Every row comes from one small tree of marks. Brackets hold a mark, then the marks that hang from it, in the order of their numbers. Every link used is in the known rows. Which tree was each row made from?
Known rows:
[z611 z707 [z758 [z909 z601]]]: [ 0.15  0.05 -1.67 -1.63  0.02  0.33 -1.06  0.55 -1.90 -0.60 -1.56  1.47
 -2.57  0.33 -1.02  0.14 -0.60  1.56 -0.78 -1.40 -0.09 -0.57]
[z909 z758 z940]: [ 0.27  0.83  2.19  0.79 -0.09 -1.63 -0.57 -0.19  0.10 -0.48  0.37 -1.19
  1.18  1.23  1.02 -1.87  0.31 -2.76  1.58  1.62  1.05  1.24]
[z707 [z611 z940] z887]: [-1.02 -2.22  2.53  1.63 -0.07  3.91  0.23  0.81  0.92 -3.50  1.31 -1.00
  0.36 -0.22  2.39  0.48 -0.03 -0.03  0.27  1.51 -4.68 -0.85]
[z611 z707]: [ 0.81 -2.30 -0.97  1.41  0.38  4.99  0.77  1.15 -0.38 -0.47  0.69  1.73
 -0.24  1.20  0.14  1.30  0.01 -1.06 -0.10  1.46 -0.28  1.23]
[z940 [z611 z707 z758] z887]: [ 1.32 -1.00 -0.24  1.23 -0.78  1.02  1.06 -0.46  0.54  1.29 -0.61  2.22
 -1.97  0.38 -0.56  1.11  0.51  1.32 -1.57 -0.33  2.99  1.10]
[z151 z940]: [ 0.44 -0.84  0.70  1.31  0.53  2.56 -1.13  0.32 -0.05 -0.17  0.11  0.50
  2.58 -0.22 -0.55  1.78 -0.34 -2.68  1.37  2.34  0.40 -0.19]
[z151 [z940 [z611 z758]]]: [ 1.21 -0.92  1.32  0.85 -0.29 -0.49 -1.17 -1.27  0.34  0.51 -2.09  0.81
  0.55 -0.32 -0.80  1.89 -0.42 -0.85 -0.30  0.90  3.38  0.13]
[z707 [z611 z758] z887]: [-0.09 -2.33  1.85  0.20 -0.04  2.85  0.80 -0.13  0.78 -3.72  0.20  2.43
 -1.66 -1.50  2.34  0.63 -0.03  1.37 -1.00  0.33 -4.08 -0.80]
[z611 [z758 [z909 z601]] [z940 [z887 z707]]]: [-1.66  2.47 -2.87 -0.87  0.36 -4.63 -0.36  0.23 -1.15  1.62 -1.59 -1.87
 -0.26 -0.09 -0.31 -0.90 -0.16  0.23  0.44 -1.79  1.48  0.01]
[z151 [z940 [z887 z707]]]: [ 0.07  1.72 -2.67  1.63  0.74  1.13  0.30  0.70  0.67  2.46  0.23  1.10
  3.10  0.07 -0.25  1.50  0.18 -2.06  1.03  1.23  1.11  0.50]
[z758 z909]: [ 0.19 -2.67  0.96 -2.58  0.59  4.05  0.30  1.02 -0.38 -0.94  1.66  0.63
  1.64 -0.75 -0.52  0.26 -0.18 -0.53  0.95  0.70 -0.03 -0.17]
[z707 z611]: [ 0.84 -3.46  0.00  0.07  0.26  3.53  1.13  0.19  0.54 -1.97  1.64  0.56
  0.80 -0.76 -0.27  1.22  0.00 -0.10  0.14  1.49 -4.54  0.94]
[z707 z611 z887]: [-0.18 -2.96  1.57  0.66  0.25  5.75  1.05  0.79  1.06 -3.63  2.83  1.84
  0.47 -1.43  2.20  0.88  0.31  0.69 -0.05  1.52 -5.07 -1.08]
[z151 [z940 z887]]: [ 0.25  0.57  0.79  1.36  0.22  1.69 -0.86  0.24  0.46  0.87  1.01  0.63
  2.69 -0.75 -1.15  1.69  0.12 -2.12  1.23  1.81  0.90 -0.58]
[z601 [z909 z758 z940]]: [ 0.04  0.56  2.22  0.25  0.38 -1.47  1.13 -0.77  0.00 -0.24  0.85 -1.54
  0.72  1.42 -1.04 -2.50 -1.26 -1.44  1.77 -0.87  0.33  1.78]
[z940 z611 z887]: [ 0.99 -2.42  0.86  0.92 -0.34  2.22  1.47 -0.44  1.06  0.92  3.41  0.53
  2.00 -1.22 -0.76  1.13  0.90 -0.62  0.37  1.38  2.51  0.42]
[z611 [z707 z887]]: [-0.11 -1.77  0.56  2.07  0.30  7.14  0.57  1.55  0.01 -2.20  1.80  2.98
 -0.54  0.69  2.52  0.86  0.24 -0.32 -0.27  1.58 -0.96 -0.75]
[z940 [z887 z707]]: [ 0.10 -0.55 -3.03  1.18  0.81  1.98  2.31  0.80  0.66  1.70  2.23  1.16
  2.11 -0.26  0.62  0.71  0.83 -1.70  0.98  1.07  0.98  1.60]
[z909 z601 [z940 z611 z887]]: [ 0.00  1.09  0.80  2.00 -0.64 -2.22 -0.72 -1.06 -0.22  1.24  3.57 -2.37
  0.92 -0.15 -0.76 -0.33  0.85 -0.83  0.33  0.83  1.90 -1.62]
[z758 [z909 z601 [z940 z611]]]: [ 0.10  0.10  1.27 -1.29 -0.38 -0.64 -1.69 -0.32 -0.92  0.17  2.34 -2.50
  0.78  0.17 -1.01 -0.85  0.00  0.43  0.13  0.06  1.16 -2.19]

Which tree is each row?
[-1.96  1.19  0.67 -0.01 -0.13  0.64 -1.89  1.07 -1.52 -2.11 -1.95 -0.07
 -2.90  0.88  1.57 -0.66 -0.43  1.66 -0.82 -1.29 -0.51 -2.26] | [z611 [z707 z887] [z758 [z909 z601]] z940]
[-0.31  3.14 -3.20  1.16 -0.17 -5.07  0.09 -0.86 -0.27  0.87 -0.63 -1.13
 -1.86  0.26  0.56 -0.88  0.24  0.88 -0.96 -1.04 -3.14 -0.01] | [z909 z601 [z940 [z887 [z707 [z611 z758]]]]]
[ 0.34  0.81  1.40 -2.02 -0.28  0.71 -1.49  0.98 -1.09 -0.37 -2.90  0.15
 -2.75  2.29  0.32 -1.42 -0.58  1.06 -1.37 -1.06  0.43 -0.25] | [z611 z707 [z758 [z909 z940]]]
[-0.83  0.80 -1.86  1.64  0.30 -2.89  1.26  0.16  0.02  1.61 -1.90 -1.08
 -0.12  0.79  0.94  0.01  0.35 -1.68  0.36 -0.16  2.34  2.21] | [z611 z758 [z940 [z887 z707]]]
[-0.05 -2.23  1.21  0.44 -0.25 -1.21  0.16 -0.49  0.10 -2.00 -2.50 -1.63
 -1.42  0.12  0.18  0.53 -0.45 -0.10 -0.46  0.30 -3.04  1.40] | [z707 [z611 z758 z940]]
[ 0.34  0.28  1.04  1.49 -0.55 -4.42 -1.24 -1.70 -0.95  0.04 -0.01 -1.99
 -1.25  0.27 -0.03 -0.44  0.03 -0.67 -0.54  0.15  2.74 -0.62] | [z909 z601 [z940 [z611 z758]]]
[ 0.76  0.80  1.96 -2.24 -0.60 -0.45 -1.57 -0.70  0.72  1.58 -1.56  1.04
  0.81 -1.20 -1.94  0.74 -0.22  1.27 -0.61 -1.02  3.38 -1.40] | [z151 [z940 [z611 [z758 z909]] z887]]
[ 0.47  1.78 -2.73  0.52  0.21 -1.43  0.23 -0.39  1.08  1.28 -2.95  1.62
  0.04 -0.36 -0.39  1.34 -0.16  0.69 -0.78 -0.26 -2.55  0.84] | [z151 [z940 [z887 [z707 [z611 z758]]]]]
[-1.06  1.04 -1.21 -1.68  0.32 -2.07  0.68  0.71 -0.09  1.62 -2.32 -1.12
  0.00  0.52  0.34 -0.93 -0.01  0.11  0.22 -1.51  1.96  1.12] | [z611 [z758 z909] [z940 [z887 z707]]]
[-0.37 -0.26  0.11  2.40 -0.25  2.20  0.33  1.26 -0.05  0.75  0.18 -1.05
 -0.07  1.64 -0.16  0.52  0.24 -1.17  0.29  0.96  0.58  0.92] | [z611 z707 [z940 z887]]
[ 0.34  2.52 -1.14  0.63 -0.03 -2.90  2.78 -1.13  1.34  3.16  1.48 -1.28
  1.48  1.56 -1.03 -2.58 -0.34  0.30  0.83 -2.05  2.75  2.42] | [z601 [z909 z758 [z940 z611 [z887 z707]]]]
[-0.74  4.68 -2.85  1.85  0.20 -5.55 -0.17 -0.38 -0.18  2.16  1.36 -1.43
  1.30  0.95  0.80 -2.26  0.91 -1.87  1.74  0.30  1.19  0.88] | [z909 z601 z758 [z940 [z887 z707]]]
[ 0.99  0.45  1.39  0.87 -0.64 -1.42 -0.92 -1.33  0.84  1.59 -1.29  0.98
  0.74 -0.91 -1.32  1.60  0.17 -0.40 -0.39  0.39  3.65 -0.30] | [z151 [z940 [z611 z758] z887]]
[-0.72  0.84  0.96 -1.48  0.20 -0.43 -1.88  0.51 -1.60 -0.65  1.80 -2.39
  0.70  0.28 -0.42 -1.15 -0.27 -0.70  0.87  0.20 -0.60 -2.08] | [z758 [z909 z601 z940]]
[ 0.74 -1.80 -3.18 -0.07  0.38  0.15  2.03 -0.15  0.42 -0.58 -1.76  1.51
 -1.08 -0.08  0.94  0.78 -0.06  0.61 -0.89  0.02 -3.11  2.35] | [z887 [z707 [z611 z758]]]
[-0.84  2.61  1.21 -1.84 -0.31 -4.31 -2.05 -0.39 -1.39  0.27  0.00 -1.64
 -1.41 -0.57 -0.90 -1.83 -0.07  0.43  0.00 -1.44  0.88 -2.04] | [z611 [z758 [z909 z601 [z940 z887]]]]
[-1.08  0.73  0.30 -1.98 -0.57 -3.70 -1.28 -0.47 -0.55 -0.89 -1.14 -2.42
 -1.48 -1.24 -1.68 -0.47 -0.33  2.30 -0.37 -1.94 -3.52 -1.18] | [z707 [z611 [z758 [z909 z601]] [z940 z887]]]
[ 0.58 -1.33 -2.56 -3.30  0.45  0.93  1.35  0.54  0.19 -0.46 -2.13  1.56
 -0.98 -0.27  0.27 -0.03 -0.35  2.28 -1.14 -1.43 -3.57  1.34] | [z887 [z707 [z611 [z758 z909]]]]
[-1.28  1.40  2.34 -2.07 -0.31 -0.82 -2.08 -0.13 -0.73 -3.50 -0.09 -0.47
 -2.65 -0.74  1.70 -1.64 -0.38  2.88 -1.19 -1.40 -5.05 -3.78] | [z707 [z611 [z758 [z909 z601 z940]]] z887]
[ 0.52 -0.24 -1.86 -2.38 -0.04 -0.34  1.73 -0.09  0.74  2.34 -0.34  1.55
  0.27 -0.66 -0.34 -0.06  0.44  1.90 -0.79 -1.59  3.26  0.88] | [z940 [z611 [z758 z909]] [z887 z707]]
[ 0.76 -1.48  1.70 -2.74 -0.48  0.10  0.51 -0.72  0.60  0.85  0.37  1.07
 -0.07 -1.68 -1.17  0.05  0.29  1.77 -0.69 -1.22  3.07 -0.28] | [z940 [z611 [z758 z909]] z887]
